What can hang from each mark
q926: q866
q866: q19 q754 q926
q19: q349 q754 q867 q926
q754: q19 q866 q867
q349: q19

Every row comes from one small tree of marks. Brackets hold a mark, then the marks that hang from it, in the order of their numbers. Every link used is in the known rows. Which tree was each row made from?
Known rows
[q866 [q19 q349] [q754 q867] q926]: [ -5.7   6.3   8.0 -18.0 -13.6 -67.4   3.6 -26.8   0.0   7.6 -23.9   6.8
  -8.1  44.5 -12.3   3.8  17.2 -17.1  41.0 -25.2  -1.5  18.2 -29.6  13.7
  -5.7   4.8  24.8  39.8 -37.9  32.1 -38.8   0.4  -1.6 -19.2  -9.7]
[q19 [q754 q866] q867 q926]: [-18.1  -2.8   6.1  24.0  -3.5  10.5 -25.1 -14.5  21.3  -3.5  -2.7  34.3
   4.0  30.2 -24.6 -40.9 -17.3  -6.9  44.4   4.9  35.9 -57.9  -4.0  32.0
  -0.4 -19.7  36.8 -33.1   6.4  41.4 -18.2  -1.6  13.8  12.2  15.6]
[q866 [q19 q349] q754 q926]: [-14.8  13.8   3.4 -29.6  -7.1 -58.2   7.8 -21.5  -5.9   3.1 -22.7   7.8
  -8.8  36.7  -7.5 -10.5  17.4 -19.9  26.6 -18.6 -11.7  13.3 -29.0  15.1
 -12.2  16.6  27.6  39.6 -30.1  26.1 -45.9   6.4  -5.2  -9.9 -16.4]
[q754 [q866 [q19 q349] q926] q867]: [ 24.3  -2.7   3.9   1.6 -10.9 -55.1  -6.1 -26.3   8.6  24.0  -7.7   6.2
  -2.8  26.8 -14.6  14.7   9.8   9.1  40.4 -21.2  21.5  29.2 -33.6   1.8
   2.7 -13.5  20.7  15.2 -36.9  19.8  -1.5  -6.4  10.0 -22.7   5.5]
[q349 [q19 q867 [q926 q866]]]: [-16.4   3.4 -24.3   6.8  -0.6 -17.9  -8.2   0.5   1.1   6.1   6.6   9.6
  -4.4  21.9 -12.1 -10.4 -24.3  -4.8  25.6   6.2   1.4 -39.0   4.5  23.1
   1.3 -26.6  26.0 -17.3  22.4   6.1 -26.7  -3.3  17.5   6.0  -6.3]
[q349 [q19 [q754 q866] q867 q926]]: [-14.9   3.2 -15.0  15.7  -2.8 -11.7 -19.1   1.8   6.0   0.0   2.2  25.8
  -6.3  23.9 -30.0 -17.0 -12.5  -3.3  35.1   8.7  13.8 -50.8  -7.0  24.2
 -10.4 -28.2  35.7 -26.2  13.2  19.0 -33.9  -3.2  19.2   5.5   1.0]
[q754 q19 q867]: [ 23.3  -8.8  17.1  24.6  -7.0 -19.8  -9.9 -20.1   0.2   2.1  -0.1   1.9
  -1.6  24.2 -10.8  16.9  15.8   8.8  27.2 -24.6  15.5   8.9  18.2  -4.2
  15.1 -22.4  -2.5  -4.9 -20.7  29.7  18.0 -23.7   7.4 -22.6   9.1]
[q349 [q19 [q754 [q866 q926]]]]: [  5.5   4.9 -11.2   8.3  -0.6 -23.3  -8.3   9.0  -4.1   7.2  -1.3  15.9
  -8.2   4.2 -18.0   0.4  11.2   1.2  17.2   8.1  -0.4 -25.4 -19.9   7.5
 -22.2 -14.9  16.0 -10.5   0.2   1.9 -28.2  -0.4  12.5  -5.5  -6.4]
[q754 [q19 q349 q926] q867]: [  6.4  -4.0  37.4  20.8 -11.8 -23.4 -22.8 -29.7   8.6  -8.4  -0.3   9.0
  -0.5  47.9 -13.4   9.3   5.8   6.0  45.2 -27.4  15.1 -13.7  26.3  12.7
  25.2 -34.7  20.5 -19.8 -17.8  47.2   7.8 -12.4  11.1 -16.6  10.7]
[q19 q349 q754 q867 q926]: [-29.9  13.6  20.7  10.3  -7.4  17.6 -39.4  -7.9  25.4 -27.8  -9.5  33.3
  11.2  60.5 -17.9 -41.2 -18.1 -14.3  50.4  10.1  19.9 -73.7   7.6  47.9
  21.9 -20.3  54.1 -38.9   4.7  50.2 -33.3  10.5  -0.6  18.3  19.6]
[q754 q867]: [ 13.1 -12.1   4.6  16.4  -8.3 -13.4  -4.3  -7.7   7.5   5.4  -1.1  -1.5
   0.8   8.3  -6.1  19.7   0.0   3.0  18.9  -9.2  14.0   7.3   2.2  -2.9
  11.5 -16.9  -2.8   0.2 -10.1   6.3  11.7  -9.4   6.2 -13.4   8.4]
[q866 q754]: [-11.9   2.5   5.2  -3.5  -7.9 -15.8   9.2 -12.5   0.3  -2.5  -4.7  10.7
  -5.1   3.3  -0.6   3.7   1.4  -9.0   7.8 -10.7   0.4 -11.3  -4.1   3.0
  -8.8   4.0  -0.6  14.6  -7.4   9.3 -14.3   1.9  -3.7   1.9  -9.8]
[q754 [q19 q349] [q866 q926] q867]: [ 35.2  -3.4  27.2  19.0  -7.5 -45.7 -20.1 -35.5   2.0  10.9  -2.8   9.3
  -1.7  46.9 -13.1  13.2  19.4  22.7  48.0 -31.5  21.8  16.1  -8.6   6.8
  23.4 -25.2  22.9  -3.9 -44.0  43.0  11.6 -13.6   9.5 -24.6  14.4]
[q866 q926]: [  4.3  -3.9  -2.3  -1.8   6.7 -19.3   2.6  -2.3 -10.0   6.8  -8.5  -8.6
  -7.2  16.1  -2.0 -10.7  11.7  -1.5  10.3   0.8  -8.3  14.8 -10.4   4.9
   1.7   5.4   7.0  16.6 -13.4  11.0 -14.0   2.2   4.0  -3.6  -2.3]
[q866 [q754 [q19 q349] q867] q926]: [  4.6  -2.1  24.0   5.6  -8.8 -48.7  -2.5 -29.8  -7.7  -2.0 -14.9   7.0
  -9.2  48.7  -7.4   4.7  22.6  -2.8  41.4 -26.7   0.8   3.9  -3.5  13.4
  13.3  -7.6  16.4  20.9 -37.9  44.1 -19.0  -7.0   2.2 -17.8  -2.2]
[q754 q19]: [ 10.8   1.7  12.9   8.1   1.8  -6.0  -4.0 -12.9  -6.4  -6.2   0.6   2.3
  -1.9  16.2  -5.6  -3.2  14.2   6.7   7.5 -16.1   0.6   1.8  16.0  -1.2
   5.3  -5.7   3.0  -6.4 -11.0  23.0   8.6 -14.4   0.2 -11.5   2.2]
[q349 [q19 q754 q926]]: [-16.7   1.9  -3.7   9.1  -2.4 -14.7 -11.4   7.1   0.7  -2.0  -1.1  18.1
  -9.9   9.6 -21.5  -4.7   0.5  -8.2  20.4   8.8  -1.2 -46.6   1.5  12.2
 -20.8 -23.1  20.6 -20.4  15.6   8.1 -33.5   0.9  18.1  -0.3  -9.3]
[q926 q866]: [ -1.0  -3.7  -1.1   0.8   7.0  -4.2   8.1  -7.5   3.6  15.0   3.0   4.0
   9.0 -10.3  22.5   6.3 -11.1  -4.2  -0.3   7.2   0.8 -10.6   3.2   5.2
   4.0  -2.7  -9.5  -7.8  11.8 -10.5  10.4   2.5  -1.0   0.6  -4.0]

Which tree is each row?
[-15.8  -2.5  19.0   4.5  -5.0 -22.2   2.7 -27.0  -2.8  -6.5  -4.4  14.0
  -8.4  20.7  -7.2  -3.2   7.6  -6.3  21.6 -23.7   2.9 -20.4  13.7   8.2
  -6.3  -5.4   7.8   3.3  -8.1  33.8 -12.3  -5.3   5.1  -4.1 -11.3] => [q866 [q754 [q19 q926]]]
[  4.7  -0.7  10.1  19.7  -2.5 -15.0 -17.2 -33.6   5.7   3.8   7.1  18.5
  -2.7  32.7 -18.4 -23.4  -5.2  17.0  35.2 -23.2  27.8 -15.0   6.0  17.8
  10.2 -20.7  28.5 -20.1  -9.7  45.6   5.1 -15.8  15.4  -2.2  10.3] => [q754 [q19 q867 q926] q866]
[ 25.5 -12.0  -1.8   8.9  -9.3 -55.5   0.0 -25.7   3.8  29.9  -5.4   3.3
  -6.9  15.0 -15.9  14.3   9.6   6.7  33.6 -20.5  24.9  35.1 -33.7  -5.4
  -5.7 -11.5  10.8  21.3 -32.2  15.2   1.8 -12.4  15.6 -24.8   4.1] => [q754 [q866 q19 q926] q867]
[-31.3   3.6   4.9 -17.0  -8.8 -43.1  11.0 -27.1   3.6   5.3  -9.8  15.8
 -11.1  11.5 -13.0  -6.7  -0.2 -23.5  21.3 -22.1   4.0  -7.8  -9.0   6.4
 -27.2   4.0  14.8  22.4  -5.5  22.7 -29.1  -2.2   7.7  -7.4 -20.6] => [q866 [q19 q926] q754]
[  4.0   1.5  -7.5  15.4  -6.3 -18.0 -10.1  13.0   0.0   0.3  -1.0  14.4
  -5.4   6.6 -20.0  13.5   7.8  -3.5  18.1   7.6   1.7 -29.1  -7.1   4.5
 -14.1 -21.8  10.1 -14.4   4.0   0.8 -22.4  -7.0  11.0 -10.2  -3.1] => [q349 [q19 [q754 q867]]]
[ 10.0  -4.3  12.4   7.3 -14.1 -43.5  -9.9 -30.6  17.2  18.7  -0.4  14.0
  -1.4  18.7 -18.7  17.2  -2.8   7.0  40.2 -24.1  30.9   9.9 -18.7   3.4
   1.0 -23.8  21.3  -0.7 -21.2  23.5   2.7  -7.3  14.5 -15.2   5.0] => [q754 [q866 [q19 q349 q926]] q867]
[ -9.2  20.8   8.8   5.3  -7.5  21.2 -30.4   4.9  20.9 -25.1 -10.8  28.1
  16.2  47.6 -10.4 -29.7  -9.1  -7.7  34.9  13.2  15.7 -52.8  -6.4  40.5
  22.7  -7.8  41.2 -28.4  -5.6  33.4 -25.9   6.4 -14.4  12.4  23.4] => [q19 q349 q754 q867]
[ 15.8 -10.7  15.4  23.8  -3.5 -13.3 -11.1  -9.8  10.2  11.1  -8.0  21.0
   0.6   9.6 -14.0   1.3  16.2   0.4  29.1   0.7  26.4 -14.4 -19.1   4.8
  -6.5 -11.4   7.0  -9.2 -19.7  19.2  -1.8  -6.3   8.2 -12.1  11.3] => [q19 [q754 [q866 q926] q867]]
[ -9.2  -1.6  30.9  10.2 -15.5 -31.8  -6.8 -32.3   4.8  -7.4  -5.1  17.1
  -5.3  38.2  -9.4  11.8   5.8  -3.8  40.6 -29.3  11.7 -20.1  13.2  13.0
   9.1 -19.5  15.1  -0.7 -19.7  43.0  -9.2  -7.7   5.3 -11.9  -2.3] => [q866 [q754 [q19 q349 q926] q867]]
[-12.7   7.1   4.9 -18.9  -2.1 -30.9  10.8 -21.1   7.6  12.2  -7.0  14.0
   6.8   2.8  17.5   9.1  -7.7 -16.1  12.2  -7.8  -1.2 -12.7  -9.6  12.8
  -8.2   5.3   5.1   9.8  -1.5   1.3 -10.4   3.2  -9.1  -4.0 -13.7] => [q926 [q866 [q19 q349] q754]]
[ -4.3  17.8 -12.7 -21.0  -2.9 -35.1  -8.3  -8.9   1.1   0.7 -17.8   0.1
  -1.8  51.5 -13.2 -30.0   3.3 -11.3  29.6  -5.6  -2.4  16.4 -25.7  24.4
   8.9   8.9  39.7  22.2 -23.0  26.4 -36.4   1.8  -3.7  -5.6   3.9] => [q866 [q19 q349 q867] q926]
[  1.9  -5.1   0.7   0.8   0.9 -16.1   6.0 -12.9  10.3  20.2  -5.7  13.7
   9.2  -8.5  12.3   5.4  -3.4 -15.6  10.9   3.3  10.1 -11.3  -7.6   4.1
 -11.1  -1.3  -6.8  -3.0   3.3  -4.1   3.4  -6.5  -1.4 -13.8  -5.1] => [q926 [q866 [q19 [q754 q867]]]]
[ -1.8   2.6 -15.0  -7.9   2.8 -14.1   7.9 -12.6   8.7  18.0  -2.6   6.0
   9.5   2.9  12.5  -5.5 -16.8 -11.1   8.0   1.1   7.0  -4.6  -7.6  12.9
  -1.4   3.9   3.6   1.5   8.0  -2.9   0.0  -5.2  -2.4  -3.6  -2.5] => [q926 [q866 [q19 q867]]]
[-17.9  11.3 -15.3 -15.9 -10.9 -30.6  10.1 -18.0   5.5   2.1 -12.2  13.5
  -3.9  22.2 -14.6 -14.1  -5.2 -19.2  22.5 -18.0   9.1  -1.9 -18.1  14.2
 -12.2  12.1  19.3  25.9 -10.5  20.7 -31.8  -6.9  -3.7  -4.2  -6.9] => [q866 [q19 q867] q754]
[-10.9  -3.9   0.0  17.0  -6.2 -20.7 -13.9   5.1   4.5   2.0   0.7  18.1
  -9.9  14.8 -24.1   5.6   1.3  -7.1  28.5   4.5   5.7 -43.4   2.1   9.6
 -14.1 -31.3  18.8 -21.4  11.3  10.6 -27.1  -3.7  21.1  -6.0  -7.0] => [q349 [q19 [q754 q867] q926]]
[  9.2  10.1  -9.0 -11.3  -2.4 -36.6  -6.9 -19.3   4.5  13.8  -7.0   9.0
  -0.9  30.5 -13.6 -15.8   1.0   6.7  28.1 -10.7  13.9  16.7 -36.2  15.5
   0.8   1.7  33.2  11.7 -24.9  21.4 -18.9   0.9   2.4  -4.3   6.0] => [q754 [q866 [q19 q349 q867] q926]]
[ -5.7  -6.2   0.3  19.7  -6.5 -26.5 -14.1  -2.5   6.1   7.8   3.3  22.5
  -9.2  11.4 -26.9   7.4  -0.7  -1.3  36.6   1.4  14.5 -41.1  -6.0   9.3
 -18.1 -34.3  21.2 -21.1   6.2  13.3 -24.7  -4.3  23.5  -6.7  -5.3] => [q349 [q19 [q754 q866 q867] q926]]
[ -4.1  13.4   7.6 -18.7   2.1 -32.8  -7.9  -5.8   1.8   1.6 -22.4  11.1
  -2.8  33.4 -11.6 -19.3  22.7 -19.1  23.9   0.4  -5.8   3.5 -27.8  15.3
 -11.0  12.7  29.1  15.7 -23.7  23.0 -37.6   5.8  -5.5 -12.0  -1.8] => [q866 [q19 q349 q754] q926]
[-32.2  12.2  13.6 -25.5 -12.6 -41.4   0.9 -27.0   8.6  -3.5 -11.4  20.2
  -6.0  28.6 -10.8  -6.9  -3.1 -22.4  29.3 -22.0   2.2 -15.3 -11.4  17.3
 -16.0   2.0  28.1  15.6  -9.4  30.1 -35.4   6.9   0.0  -1.9 -18.3] => [q866 [q19 q349 q926] q754]
[-24.8  -5.1  -4.9  11.6   2.0   3.8 -11.0 -17.2  12.8   4.1   2.5  11.7
   5.3  29.0  -1.3 -27.4 -34.0  -8.9  31.9   3.6  17.6 -38.3  13.8  31.0
  16.0 -18.9  22.0 -19.0  20.2  23.1  -7.4  -0.7  10.7  13.5   6.9] => [q19 q867 [q926 q866]]
[  1.2   4.2  -4.7  19.1  -3.5  15.2 -18.5  -2.7  15.8  -1.8  -4.7  28.9
   8.0  19.1 -16.8 -29.4  -6.0  -0.1  27.8   8.6  30.4 -38.3 -15.3  23.0
   5.0  -6.7  24.2 -22.2  -5.7  25.9 -11.6  -5.1  -3.0   7.5  20.4] => [q19 [q754 q866] q867]
[-27.5  12.9   9.9  -1.2  -8.4   3.6 -29.9 -12.3  18.3 -20.5  -2.6  15.4
   5.8  59.5 -12.7 -31.9 -29.0  -4.0  43.8  -2.1  11.5 -41.6  10.2  42.1
  31.2 -20.2  51.2 -24.3   5.5  41.7 -24.6  10.4   2.9  17.6  14.8] => [q19 q349 q867 q926]
[ -3.8   7.5   7.5 -11.1   2.0 -13.0   0.3 -10.1  11.4  10.0  -7.9  16.1
  11.7   0.7  15.0   0.9  -4.4 -15.9  10.2   5.7   4.1 -19.0  -8.4  13.6
  -6.4   2.4   5.1  -9.2   2.7  -0.3  -6.4   2.9  -8.1  -6.4  -4.6] => [q926 [q866 [q19 q349 q754]]]
[  0.2  13.2  12.6  -6.7 -11.0 -21.6 -12.0  -6.5  15.0  -3.4 -13.9  18.3
   4.4  20.1 -13.0   0.8  11.4 -15.7  24.3  -6.6  10.5  -8.2 -16.0   9.0
  -8.0  -2.0  19.7  -1.3 -16.8  17.3 -17.6  -2.6  -6.8 -14.3   4.4] => [q866 [q19 q349 [q754 q867]]]
[ -6.7  17.3   8.7 -16.7  -4.7 -14.6  -9.9  -2.5  13.1  -5.4 -12.9  19.2
   4.1  17.4  -9.7 -10.7  11.1 -16.8  14.8  -2.3   3.5 -11.3 -17.8  10.9
 -12.6   6.6  22.3  -1.8 -11.9  14.8 -22.8   2.4  -8.2  -7.8   0.7] => [q866 [q19 q349 q754]]
[  2.7   8.9  20.0  11.0  -5.7 -14.1 -26.8 -34.3  11.1  -5.7   4.4  22.1
   2.1  51.7 -17.2 -22.1  -6.0  16.7  41.8 -24.1  25.7 -23.3   6.4  27.1
  20.6 -25.0  43.7 -28.1 -15.3  53.5  -1.8  -6.9   9.1   1.2  15.0] => [q754 [q19 q349 q867 q926] q866]
[ -0.1   3.3   8.3  -4.7   0.0 -18.5  -0.8 -12.9  13.6  14.4  -6.8  15.5
  12.1   4.7  13.8   8.4  -4.6 -14.2  17.5   0.8   8.4 -18.1  -8.6  11.1
  -3.5  -3.9   4.6  -8.1  -1.7   2.3  -1.5   0.2  -5.1 -12.0  -1.5] => [q926 [q866 [q19 q349 [q754 q867]]]]
[  9.8   2.5 -16.4  -6.1  -0.5 -36.1   1.0 -19.0   1.1  20.6  -4.9   7.2
  -5.5  17.0 -15.2 -16.8   1.6   4.8  22.8 -10.9  16.7  23.4 -35.3   9.1
  -5.8   3.1  23.4  17.4 -19.9  16.1 -12.9  -5.3   8.0  -8.1   2.6] => [q754 [q866 [q19 q867] q926]]
[-18.0   5.5 -24.6   6.1  -2.7 -16.6 -12.0   4.9  -0.7  -0.7   3.9   6.8
  -9.1  28.7 -24.6 -12.8 -19.2  -2.4  25.6   3.0  -0.1 -32.6   2.7  21.2
  -0.6 -25.5  31.3 -13.6  18.5  10.6 -31.9  -2.9  19.1   6.1  -2.3] => [q349 [q19 q867 q926]]
[-27.8 -10.5  15.2   4.1   1.8 -14.0   4.6 -24.4   6.9   9.0   1.3  13.2
  -1.9   4.3   8.5  -2.3 -15.2 -14.8  19.4  -4.6   7.1 -33.6  12.2  15.0
  -4.9 -13.0   5.2  -8.9  14.3  15.2  -6.4   6.2  11.7   5.9 -13.0] => [q19 [q926 [q866 q754]]]
[  2.3   7.4   9.2 -10.4  -3.3 -40.9  -9.2  -9.6   3.7   2.5 -23.1  10.9
  -0.7  38.4 -14.4 -11.6  23.4 -16.5  33.7  -4.1   2.0   7.4 -26.4  14.4
  -4.4   3.7  27.4  16.8 -30.1  27.1 -32.0   0.0  -1.4 -18.7   2.1] => [q866 [q19 q349 [q754 q867]] q926]
[  1.9  -2.4  17.9   7.1  -5.1 -23.6   4.4 -27.7   5.2   9.1  -1.6  15.0
   6.4  12.7  17.6  17.5  -3.6  -4.5  21.5 -14.7   7.4 -19.5   8.6  11.5
  10.2 -10.8  -3.9  -3.1  -6.2  12.4   7.4  -5.2  -2.6 -10.1  -5.0] => [q926 [q866 [q754 [q19 q349] q867]]]
[  3.3  -5.5  18.1  13.7 -13.0 -29.5   2.3 -27.1  -2.1  -1.3  -3.4  11.3
  -5.7  20.5  -6.9  15.5  12.4  -0.9  25.4 -28.7  10.3  -5.7   8.2  -0.6
   2.3  -9.7  -0.8   8.9 -20.6  29.8  -1.3 -15.1   2.0 -14.8  -3.3] => [q866 [q754 q19 q867]]
[ -4.5   1.5   3.4   2.9  -2.2 -32.7   3.2 -24.8 -13.2  -1.1 -14.1   6.2
  -9.9  43.6 -10.6 -19.8  16.4  -6.1  29.1 -19.2  -1.5   0.7  -4.8  18.1
   7.3   3.6  17.5  23.1 -25.8  42.8 -25.2  -7.3   1.5  -5.2  -4.0] => [q866 [q754 [q19 q867]] q926]
[-30.2  -5.2  -3.5   9.3  -3.0  -3.3  -5.7 -24.4  12.8   3.1  -0.1  15.6
   3.6  28.4  -0.8 -25.7 -32.9 -11.5  35.8  -1.6  17.2 -44.9  12.1  32.3
  14.1 -16.3  24.4 -13.9  17.0  30.5 -14.5  -0.5   9.6  13.9   0.4] => [q19 q867 [q926 [q866 q754]]]
[ 26.6 -15.2   3.3  18.6  -6.9 -38.2  -3.5 -21.1   3.1  24.8  -1.4   3.8
  -4.8  13.1 -11.2  16.2   6.4  15.3  31.8 -14.2  24.3  22.7 -23.5  -2.4
   5.8 -20.0   6.7   9.4 -28.0  15.2   8.9  -8.7  14.9 -16.8   8.0] => [q754 [q866 q926] q867]
[  7.3  -9.0  16.3  11.0  -6.3 -48.1   6.2 -29.6 -11.9   5.8 -14.3   4.3
 -11.9  37.1  -9.0   3.9  24.5  -3.2  35.8 -27.5   2.2   9.3  -3.0   6.3
   5.9  -5.7   6.5  26.4 -33.7  40.4 -14.1 -11.8   7.4 -18.4  -4.7] => [q866 [q754 q19 q867] q926]
[-24.3 -14.8  15.2   9.2  -1.5 -18.5   1.7 -25.9   8.5  11.0   1.0  12.9
  -1.8   8.0   5.5   3.5 -17.0 -11.7  26.1  -7.0   9.9 -31.4  13.6  12.5
  -0.5 -18.2   3.7  -8.7  11.0  18.4  -3.1   3.2  15.5   1.5  -9.5] => [q19 [q926 [q866 [q754 q867]]]]
[  6.5  -2.3  10.0  13.1   2.5  -3.7  -7.9  -4.7   4.2   6.8  -7.2  21.6
  -0.2   2.7  -7.8 -12.4  16.4  -0.2  17.0   7.6  15.6 -19.6 -21.1   6.1
 -13.6  -1.6  10.7  -7.1 -12.3  15.5  -9.8   1.2   2.2  -4.4   5.7] => [q19 [q754 [q866 q926]]]
[ -9.2   8.6  20.2   8.8  -1.1  -4.3 -20.8 -26.3   9.2 -11.4   1.2  14.6
   6.3  53.0  -2.7 -22.2 -11.5   2.4  36.1 -13.3   9.1 -33.0  23.1  31.7
  28.4 -19.5  32.3 -27.1  -1.6  44.6  -2.7  -7.0   1.8   1.1  10.0] => [q754 [q19 q349 q867 [q926 q866]]]
